Every row comes from one small tree of marks. The marks that hang from a mark follow it in brackets, in the order of their numbers. Every link used is in the known rows. Which tree was each row made from?
(in the rows, 128 means zero)
Known rows
Z82[Z958[Z974]]: [118 150 140  92 129 135 124 122 131 105 149 124 117 103 149 128 140  85
 186 138 171  86 136 128 140 117 127 125 148 130 123 144 117 125 118 123]
Z449[Z77[Z958]]: [117 125 141 127 173 112 137  91 124  69 105 129 112 116 169 144 162 108
 142 116 145 182 138 133 107 116 147 164 153 117 133 153 156 181 147 115]
Z82[Z958[Z759[Z974[Z65[Z77]]]]]: [136 129 130 148 139 131 149 101 102 132 146 147  80 146 131  97  84  93
 162 154 163 125 132 133 153 133 137 153 103 135 158 104  95 120 139 114]
Z759[Z82[Z958[Z77]] Z974[Z65]]: [164 142 143 150 122 107 119 136 141 160 122 163 104 136 110 108 121 155
 148 190 132 143  95 130 159 153 118 129 153 147 172 124 106 178 107 106]
Z974[Z65[Z77[Z958[Z82]] Z449]]: [132 100 150  57 155 156 155  77 123  96 108 134 105 161 188 119  63 149
  76 153 129 149 152 131 127 148 148 178 141  96 112 133 153  98 157 100]
Z82[Z958[Z759[Z845]]]: [109 134 106 130 102 132  94 112 109 128 145 117 145 117 126  91 147 104
 195 115 164  97 149 126 151 115 132 126 115 136 130 143  95 122 137 120]
Z77[Z958]: [118 143 124 102 140 121 130  94 126  93 132 115 142 114 158 150 143 123
 158 107 135 157 150 134 103 113 144 162 147 119 116 148 154 162 123  99]
Z759[Z845[Z74[Z82[Z958] Z690]] Z974]: [138 169 150 150  79 108 129 227 115 164 165 100 168  70  88  89 141 116
 127 121 120  88 140 165 201 146 149 122 148 160 160 113 102 125  63 135]
Z690[Z845[Z74[Z82[Z958]] Z759]]: [ 97 147 147 133 134 158 110 180 114 176 149  70 185  89 126  71 138 144
 128 150  70  16 198 181 159  92 135 125 129 137 132 111 103 138 142 155]
Z77[Z958[Z759[Z82 Z845[Z74 Z690]] Z974]]: [111 105  64 144  79 101  77 144  87 152 145  93 185 151 113 140 146 149
  98 176 124 107  80  90 163  80 116  87 130 131  73 131 139 114  88 132]
Z82[Z958[Z77 Z759[Z845[Z74]]]]: [102 139 121 130 123 127 101 116 108 153 136 110 170 145 120  75 140  93
 154 147 134  79 134 113 185  84 102 115 112 127 111 139 100 135 143 140]
Z65[Z77 Z958[Z974]]: [116 148 124  86 188 163 166 103 117  88 132 128  96 138 178 145 103  63
  95 117 179 119 119 149 125 142 103 167 114 127 115 137 132 106 136 121]
Z82[Z958[Z759[Z974[Z77]]]]: [125 135 132 141 104 147 148 131 123 125 133 151  87 129  97 109 147  91
 179 148 155  97 123 125 135 100 126 166 135 139 145 124  79 123 136 127]
Z449[Z77[Z958[Z82 Z974]]]: [133 106 170 106 131 118  97  80 150  73  83 136 116 122 175 140 151  86
 128 153 157 138 137  87 139 119 121 107 133 111 128 173 133 139 134 133]
Z77[Z958[Z759]]: [109 118 108 110 121 115 115  65 119  93 132 118 144 126 146 139 140 100
 159 107 143 132 152 112 113  95 128 139 127 108 123 144 136 140 138 107]
Z974[Z65 Z82[Z958[Z77]]]: [147 131 152 121 139 132 140  79 164 132 110 146 101 129 135 122 104 167
 167 172 102 160 136 103 120 140  95 118 116 118 139 126 126 133 159 118]
Z759[Z845[Z74] Z974[Z65 Z77]]: [118 159 120 198 130 150 163 174 120 182 130 152 105 141 100  90 123 141
 124 130 102 204  75 141 133 119 143 149 126 164 102  87 115 185  99 128]
Z74[Z690]: [139 140 139 121 174 121 143 137 160 104 137 108 132  88 138 165 147 108
 150  81 129 142 156 151 107 145 123 137 150 123 147 116 158 130  98 134]
Z449[Z77]: [130 135 160 143 223 134 132 117 144  90 107 140  96 113 153 142 168  97
 139  96 149 172 141 150  93 137 144 154 153 116 133 139 149 185 136 143]
Z77[Z958[Z759[Z82 Z974]]]: [138 121 106 137  90 102 100 120 112 137 122 148 139 135 103 150 147 132
 134 138 158 136 117 114 134 115 143 140 151 138 155 143 119 174  99 108]
Z974[Z65 Z77 Z82[Z958[Z759]]]: [124 110 137 153 114 171 146  75 157 120 107 155  72 144 122 109 107 181
 170 157  94 154 126  97 104 116  88 128 109 117 147 114  97  99 186 124]
Z74[Z82 Z759 Z845]: [124 164 175 139 141 110 126 151 146 123 135 121 166  93 156 107 135  86
 115   4 109  83 131 174 106 168 146  97 122 120 178 131 140  89 128 144]
Z74[Z82]: [141 156 189 122 173 141 121 136 159 124 126 125 141  78 144 134 148 113
 130  71 123 116 155 163  95 149 137 142 151 113 139 132 139 145 102 135]
Z958[Z82 Z759 Z974[Z65[Z449] Z77]]: [118  79 157 103 120 168 146  80 158 114  97 166  75 156 153 114  88 101
  87 160 138 102  98  90 119 116  97  95 126 100 112 128 106  66 150 146]
Z845[Z759[Z82[Z958]]]: [141 138 130 121 161 145  93 156 114 138 140 115 130 129 117 120 138 185
 162 147 124  73 148 162 140 118 132 150 158 128 133 138 108 162 138 136]
Z65[Z974]: [109 155 153  89 164 134 120 126 122 105 143 127 137 110 133 160 126  90
 131  89 148 125 147 148 101 142 144 160 132 126 110 152 145 158 109 123]
Z77[Z958[Z82 Z759 Z974]]: [127  98 138  91  76 122  76  54 150 101 112 124 151 127 152 139 123  81
 146 144 156  83 148  66 145  97  98  83 108 105 117 163 112  96 126 126]
Z74[Z690 Z759[Z82[Z958] Z845 Z974[Z65]]]: [158 137 100 186  53  74 125 206 122 171 154 143 125 114  92  94 112 169
 151 127 138 154  87 159 171 187 139  88 135 178 223 100  99 117  99 110]
Z974[Z77[Z958[Z759]] Z82]: [119 106 117 123 102 156 148  67 150 103  89 144 112 145 127 155 144 160
 142 124 104 166 125  80  81  92 109 153 116 112 124 141 129 111 174 119]
Z449[Z77[Z958[Z759 Z974[Z65 Z82]]]]: [112  82 123 160 111 102 132  38 142  86  85 158  78 142 156 148 117 120
 124 162 138 202 100  61 116 112 102  66  94 111 144 136 139 133 166 126]
Z65[Z77]: [139 151 154 105 220 162 147 116 130 106 122 128 110 130 165 144 128 102
 136  83 147 144 149 158  94 139 142 188 133 116 119 125 149 140 134 134]
Z77[Z958[Z82]]: [142 127 155  85 122 134  93  84 150 100 113 116 157 119 153 140 132 135
 151 122 125 127 172 112 123 124 128 149 137 110 115 159 135 138 122 111]
Z759[Z845 Z974[Z65 Z77[Z958] Z82]]: [138 128  94 183  47 131 169 127 133 156  98 168  95 140  99 124 125 187
 137 149 102 246  78  95 106 135 146 145 104 162 125 111 130 153 132  92]

Which tree is each row?
[134 140 127 127 164 136 107 192 114 141 159  83 150 128 105 120 127 191
 122 155  88  66 154 168 178 108 111 134 166 131 140 119 117 145 117 159]
Z845[Z74[Z690] Z759[Z82[Z958]]]
[144 103  58 153  54  89 118 135  98 156 140 119 150 141  67 162 146 142
 139 155 126 158 117  82 124 114 147 113  88 141  81 113 142 109 109 118]
Z77[Z958[Z759[Z845[Z690] Z974[Z82]]]]
[149 147 127 174 139  77 188 158 124 126 150 132 107 136 146 115  82  73
 102  47 124 153  96 159 135 185 143 106  88 149 198  80 151  68 124 131]
Z74[Z690 Z759[Z974[Z65[Z77]]] Z845]
[143  86  69 162 105 114 133  73 106 131 121 116 122 166 132 140  89 183
 114 160  98 195 113  85 105 125 120 123  63 118  86  96 162  68 160 111]
Z974[Z65[Z77[Z958[Z759[Z845[Z690]]]]] Z82]
[100  80  94  82  84 119 160  63 121 107 123 149  98 151 151 153  83 134
  96 166 147 155 107  77 114 112 126  85 121 102 107 132 151  97 155 107]
Z77[Z958[Z759 Z974[Z65[Z449] Z82]]]
[154 128  98 155 137 108  97 196 120 162 142 113 160 133 104 144 153 170
 125  96 116 138 100 158  95 162 138 111 136 139 125 110 146 119 109 141]
Z74[Z759[Z82 Z845[Z690]]]
[144 137 161 122 114  80 130 152 135 117 151  98 171 109 141  94 131  89
 123  95  89  27 127 149 139 148 110  88 117 114 147 125 134  30 142 144]
Z74[Z82[Z958[Z77]] Z759 Z845[Z690]]
[155 139 112 166 124  94 152 181 142 150 144 113 136 120  77 157 135 121
 121  76 100 109 139 130 133 140 143  95  97 143 136 104 150 109 114 162]
Z74[Z690 Z845[Z759[Z974[Z82]]]]
[129 128 119  89  99 124 136  94 148 103 113 129 128 116 144 180 136 130
 147 134 140 156 130  83 104 116 128 111 124 120 108 151 153 136 126 110]
Z77[Z958[Z974[Z82]]]
[136 137 150 124 141 174 160 123 177 118  90 157  84 122 128 172 149 130
 140 123 124 154 102  94  72 123 105 129 129 123 111 133 131 118 137 145]
Z958[Z974[Z77 Z82]]
[116 157 113 144 151 121 166 119 121 128 156 147  92 128 125 126  92 112
 116 130 143 180 118 163 130 158 119 153 123 146 131 105 121 170 109  99]
Z759[Z974[Z65[Z958]]]
[121  86  99 115  39 102 117 106 102 154 127 149 136 158 117  93  88 123
  99 161 159 138 124 103 166 133 162 111 114 132 114 128 109 116 118  98]
Z77[Z958[Z82 Z759[Z845 Z974[Z65[Z449]]]]]
[125 135 170 118 122 137  96 110 138 111 140 119 140  82 139  98 133 104
 164 111 136  53 166 146 139 129 119 124 137 110 160 143  94 101 130 131]
Z74[Z82[Z958[Z759]]]
[153 130 139 118 164 133  97 135 132 144 121 127 132 146 116 115 140 165
 149 171 122  62 136 140 149 112 102 137 145 124 135 143 114 154 151 141]
Z845[Z759[Z82[Z958[Z77]]]]
[109 113 119 123 180 131 207 139 114 112 119 180  42 159 118 141  93 139
  42 161 146 214 113 154 118 177 146 157 145 132 130 116 135 162 155 121]
Z759[Z974[Z65[Z449[Z77] Z958] Z82]]
[133 131 113 127 187 143  96 194  88 157 178  71 151 155  91 126 130 208
 119 191  75  55 146 165 155  88 122 147 160 119  70 109 127 144 120 159]
Z845[Z74 Z690 Z759[Z82[Z958]]]
[138 120 109 115  79 115 170 152 118 175 123 167  96 149  93  98 103 147
 120 187 146 157 107 116 159 155 154 121 125 150 119 117 118 130 137 109]
Z759[Z845 Z974[Z65[Z449] Z82[Z958[Z77]]]]
[120  94 107 142  90 148  94 117 117 137 118  93 172 165 110 111 140 156
 107 168  71 112 124  87 146  70 101 134 104 116  53 125 119  78 138 143]
Z974[Z77[Z958[Z82 Z759[Z845[Z74 Z690]]]]]
[134 142 124 124  77  86 118 177 141 109 146 111 147 106 148 118 133 106
 137  78 139  62  99 139 169 164 113  60 146 146 212 139 118  54 120 135]
Z74[Z690 Z759[Z82[Z958[Z974]]] Z845]
[138 134  99 143 140 101 123 172 115 142 160 102 153 127 115 136 150 121
 143  81 124 136 122 153  92 142 145 111 110 132  97 101 152  98 121 141]
Z74[Z759[Z845[Z690]]]
[136 156 187 133 179 133 134 170 155 127 143  92 166  70 135 136 136 121
  94  75  85 103 161 167 134 141 117 127 162 115 146 114 149 127  81 153]
Z845[Z74[Z82 Z690]]
[128  87 160 121 144 119  80  53 141  78  83 133 130 137 158 126 148 103
 134 136 142 129 162  91 131 109 116 122 119  99 142 164 119 133 160 139]
Z449[Z77[Z958[Z82 Z759]]]
[ 90 142 111 143 181 158 125 164 115 178 147  73 176 121 126 111 150 129
 121 130  81  82 182 164 116  79 134 127 120 132  94  98 133 178 137 163]
Z690[Z845[Z74 Z759]]
[ 92 137 110 145 121 133 101 130 113 154 144 115 161 130 129 113 143  68
 130 108 158 107 110 106 155  88 120  80 108 129  87 128 114 140 102 154]
Z958[Z759[Z845[Z74]] Z974]
[125  96  95 123  99 140 214 137 108 137 117 161  63 174  95 138  87 194
  80 184  95 175  98 119 104 105 155 163 126 126  90 105 144 136 169 115]
Z845[Z759[Z974[Z65[Z449] Z77[Z958] Z82]]]
[118  91 102  57 129 144 140 101  92  96 105 142 117 167 173 149 106 110
  65 152 191  97  97 113 136 117 142 153 157 108 127 155 140  91 140 114]
Z65[Z77[Z958[Z759[Z82] Z974]] Z449]
[148 143 151 152 106  93 129 186 154 136 135 112 168  67 127 118 143 108
 117  34 120 116 129 166 120 181 132  86 123 136 191 115 135  80 106 142]
Z74[Z82 Z690 Z759[Z845]]
[170 120  99 168  82  93 141 153 131 181 142 139 114 139  71 122 119 163
 155 208 108 164 101  96 147 147 119 101  92 152  98  93 129 113 116 119]
Z759[Z845[Z690] Z974[Z65 Z82[Z958[Z77]]]]
[113 141 113 162 149 152  69 156 115 173 126 121 174 142 110 114 152 156
 113 103 123 129 115 136 144 113 128 118 145 134 119 133 113 175 101 149]
Z958[Z759[Z82 Z845[Z74]]]
[100 149 119 139 156 150 105 192 134 185 126 104 181 122 128 122 154 161
 103 101  85 109 146 169 106 133 135 115 153 145 171 108 122 174 126 150]
Z690[Z845[Z74[Z759[Z82]]]]
[157 158 116 167 117 124  97 197 126 180 123 154 140 116  87 132 169 146
 138 107 161 159  99 151 128 163 169 142 155 167 140 129 118 197  68 120]
Z759[Z82 Z845 Z974]
[108 138 165  74 141 184 126 105 140  90 115 142 118 143 130 133 100 110
  80 125 123 109 140 140 120 150  83 186 115 128 111 169 101 100 144 123]
Z65[Z958[Z82] Z974[Z77]]
[102 130 145  42 158 153 156 143 118 110 134 143 120 135 114 179 107 132
  77 105 145 130 152 143  91 157 164 166 150 109  89 153 159 132 133 130]
Z65[Z449 Z974[Z82]]
[124 111 138 118 135 120 139  89 142  79  86 145  97 125 156 172 156 118
 126 143 149 183 118  85 107 118 127 114 131 121 125 158 155 153 150 129]
Z449[Z77[Z958[Z974[Z82]]]]
